What can hang from each mark
D: H W
W: H S X
S: W X
X: D
P: D H S W X
H: S X

Each row was made from one small tree. The marks that hang from a mark follow it in brackets, in alphabetical order. Every link used is in the known rows. Write each row's tree.
Known rows
S{W X}: [ 17  -6  31 -11  15 -25 -20  12 -30 -44  14  19 -68   3 -13  15   9   5
  -7   6  -1   2 -26  -4 -53]
X{D{H{S{W}}}}: [ 35  -9 -25  -6 -24  14 -36  21   4  -8 -10   0  16  -5 -34 -27  -8  15
  13  31  -1  18  25  30 -41]
D{W{H S X}}: [  5  12 -27  27  16  -9  10 -23 -22  -6   8  25  15  -9  -5 -26  24 -22
  -3  17  -3 -42  31 -37  23]
P{W{S}}: [ 11 -20  16  35  14   5 -21 -16 -16  -4  -2  18 -34   0  18 -16  10 -19
 -25   1  30 -32  20 -22  -7]
X{D{H}}: [ 45   4 -17   1 -30  12 -22   6  -4  -7 -26   2  24   5 -37 -19  -7   5
  12  34   9  15  24  31 -28]
H{S{W} X{D}}: [ 18 -12 -17 -25  38  -6 -71  30  22  -8  28  27 -31  -4  10  -8  20  36
  31  10 -23  38  -7   1 -46]
H{S X{D{W}}}: [  8  -5 -37 -18  35  -3 -30  10  49   2  49  16  -3   5  13 -19  12  20
  23  14 -31  32  14 -20 -23]
S{W{H X}}: [ 12  -2   6   9  13 -10 -33  22 -58 -26 -23  28 -18 -14 -22 -10  22  15
  18  15   2 -14 -12  10 -26]
D{W}: [-17   7 -12   3   5  14  34  -7  35 -12  19  -3  11   4  24 -11   7 -15
 -22 -13 -17  -8  26 -27   7]
S{X}: [ 15  -1  10  -2   6 -29  14 -10 -13 -25  27   7 -34  15 -24   7  -8  -8
  -2  23  -2  -3 -15 -14 -27]
X{D{H{S} W}}: [ 23   0 -38  -2 -23  22   0   8  34  -9   9  -7  34   1 -22 -37 -10  -1
  -1  26 -12  10  48   6 -25]
P{S W{H} X{D}}: [ 47 -19  18  51  49  19 -21   8   1 -44   8  26   1  -9 -41 -23  14 -14
  10  23  -4 -30  53 -14 -55]
D{H{X} W}: [  0  10 -26  31  -2  19  -6   0  60 -10   7  15  15  36  14  -9  17 -26
   6   2   3  20  34 -16   7]
P{H}: [-32  -3   7   0   1   1 -14 -21   7  -8  32  -6 -19 -24 -15  32  -8 -10
  30   2 -29  -8   9  -2  33]
S{W{H} X{D}}: [ 54  -1  26 -12  22 -29 -33   3 -59 -45   7  29 -42  -9 -42   6  27  16
  15  44   0   9  -1  13 -69]
P{D{W} X}: [-38 -22  31   6  -4   0   8  10  20   2  60  -7 -25  16   4  18  25  -6
  45 -10  -5  -6  20 -18   7]
S{X{D{H}}}: [ 45   3  -3  -1 -14 -19  -3  -7 -16 -31  10   8 -16  19 -48  -6 -10  -4
   5  47   3   7   4   7 -46]
W{H X{D}}: [ 41  12 -25  11   2 -18  -7  -3 -71 -12 -22  24  30  -6 -62 -37   8  11
  32  62  -1 -20   9  14 -18]
H{X}: [ 11   9   2   3  32 -12 -36   0  15   0   9  28 -21  23  19  18  25   6
  24  -1  -1  27 -14  -9   1]
X{D}: [ 38   9  -5 -17  -8   1 -11  -1 -14  -9 -12   2  12  -7 -19 -11  -2  17
   7  25  -4  10  12  19 -26]
P{S{W{H X}}}: [  8   3 -10  23  34   4  -8  19   1 -27 -29  15   2 -25 -34 -11   5   4
  20   1 -35 -39   6  -1 -24]
W{H S X{D}}: [ 57  13 -26  22   7 -30 -42 -22 -91   2 -21  41  14 -22 -53 -31  26   1
  29  62  18 -42  17  -1   3]
D{H{S{X}} W}: [-15 -14 -45  22 -16  15  25   7  61 -12  42  -9  15  19 -15 -34 -15 -28
  -9  14 -15  -1  43 -26 -15]

Write each row's tree
[ 16  -8 -32 -19  32  -9 -48  13  31   6  41  20  -9   4   0 -14   8  26
  34  21 -23  35   1  -6 -26]  H{S X{D}}
[  3 -17 -26  19   0  10 -56  31  36   2   8  16  -9  17  -7 -10   8   2
  28   8   6  30   8   8 -20]  D{H{S{W} X}}
[ -7 -22 -27 -16   5   0 -27  37  -4 -11  18   5 -18 -20 -14 -32 -14  27
  10   8 -24  -7  -8   2 -37]  H{S{W{X{D}}}}
[ 47   4  -2  10  -5 -25 -35 -25 -31  -5   6  23 -28  -1 -24   2   6 -13
   3  32  24 -16  11  -9 -14]  W{S{X{D{H}}}}
[ -4 -23 -36  20 -25  14 -31  34  15  -3  -3   1   4   3 -28 -30 -15  -2
  15  13   3   0  11  13 -20]  D{H{S{W{X}}}}
[ 32   3  19  -2  33  -7 -58  14 -34 -18 -11  34 -22 -11  -2  12  46  22
  27  13   4  22   0  15 -33]  S{W{H{X{D}}}}
[ 19  -1  20   3  37  -6 -56  14 -27 -15  -9  33 -25  -9   5  15  48  17
  24   4   6  19  -3  10 -22]  S{W{H{X}}}
[ -1  12 -13  14  34   1  15 -17  21  -7  25  17  18   6  14  -7  39 -12
   4   8 -13   7  35 -29  12]  D{W{H{X}}}
[ 40   9  -3  28  45 -27 -62 -32 -40  21   7  48  -5 -11  -2  15  62  -7
  37  30  26  -1  21 -18  22]  W{H{X} S}
[-41 -11   1   7 -14 -10  22 -10   2  22  24  -9 -20   6  -2  -5  17  -6
  42   4 -15 -40  12 -17  29]  P{D{W{S X}}}
[ 13   8  -8  19  25 -13  15 -35  -6  -8  34  19   0  -7   2  -5  33 -26
 -10  19   0 -24  41 -42  10]  D{W{H S{X}}}
[ 29  19  -7  -9  28  -6 -30  -6  22 -13  10  28  -7  19  17   3  26  10
  17  11 -11  31   5  -9 -12]  H{X{D{W}}}
[  3 -25 -22  16 -19   5 -25  27  19  -9  17   0 -12   9 -32 -19 -13  -6
  11  20   4   8  11   7 -34]  D{H{S{W X}}}
[-40 -22   1 -10  14  -9 -26  -3  11 -20  65  -5 -50 -34 -21  25 -14   1
  34   8 -41  -7   4 -13   0]  P{H{S{W X}}}
[ 31   4   4   0   9 -10 -39  22 -65 -28 -29  30 -11 -17 -32 -17  22  23
  19  27   0 -10  -6  20 -36]  S{W{H X{D}}}
[-21 -11 -63  29 -28  21  21  19  47  -8  18  -4  30  16 -20 -55 -25 -23
  -3  14 -17 -21  33 -20  -3]  D{H{S} W{X}}
[  2 -10 -45  18  13 -18   1   8 -43   3  14  16  24 -13 -52 -44   0   7
  33  48 -14 -27   5  -8  -6]  W{H{S} X}
[ 11  13 -12  22  37  -5 -10 -30   7   3  24  29   7  -3  21  -1  49 -20
   4   7   1  -9  40 -39  23]  D{W{H{X} S}}
[  4   7 -42  43 -29  11  -2  -5  14  -8 -12  16  17  16 -11 -36  -4 -37
 -10  10  11 -35  32 -23  19]  D{H W{S X}}
[-25 -26  39  17  23   7 -25  36  25 -12  25  -2 -43 -11 -23  28  22   7
  66 -22 -28 -28   6   0 -23]  P{D S{W} X}
[  2 -22 -34  20 -23   3  -8  14  26   1  22  -5   5  14 -37 -22 -20 -12
  11  29   4   7  17   1 -20]  D{H{S{X}}}
[ -8   9   5  -7  19  -7 -46 -21  10 -13  31  13 -27 -12 -10  41   7   2
  50  15 -30  15   5   0  21]  P{H{X{D}}}
[  9  -9 -24  11  45 -13 -30  -2  -1  16  35  22  13  -5 -13  -5  37  10
  43  34  -9  20  18 -11  -4]  W{H{S X}}
[ 30   6 -23  34  11 -30 -32 -22 -82   9 -16  42   7 -17 -39 -23  27 -10
  26  45  20 -49   8 -13  21]  W{H S X}
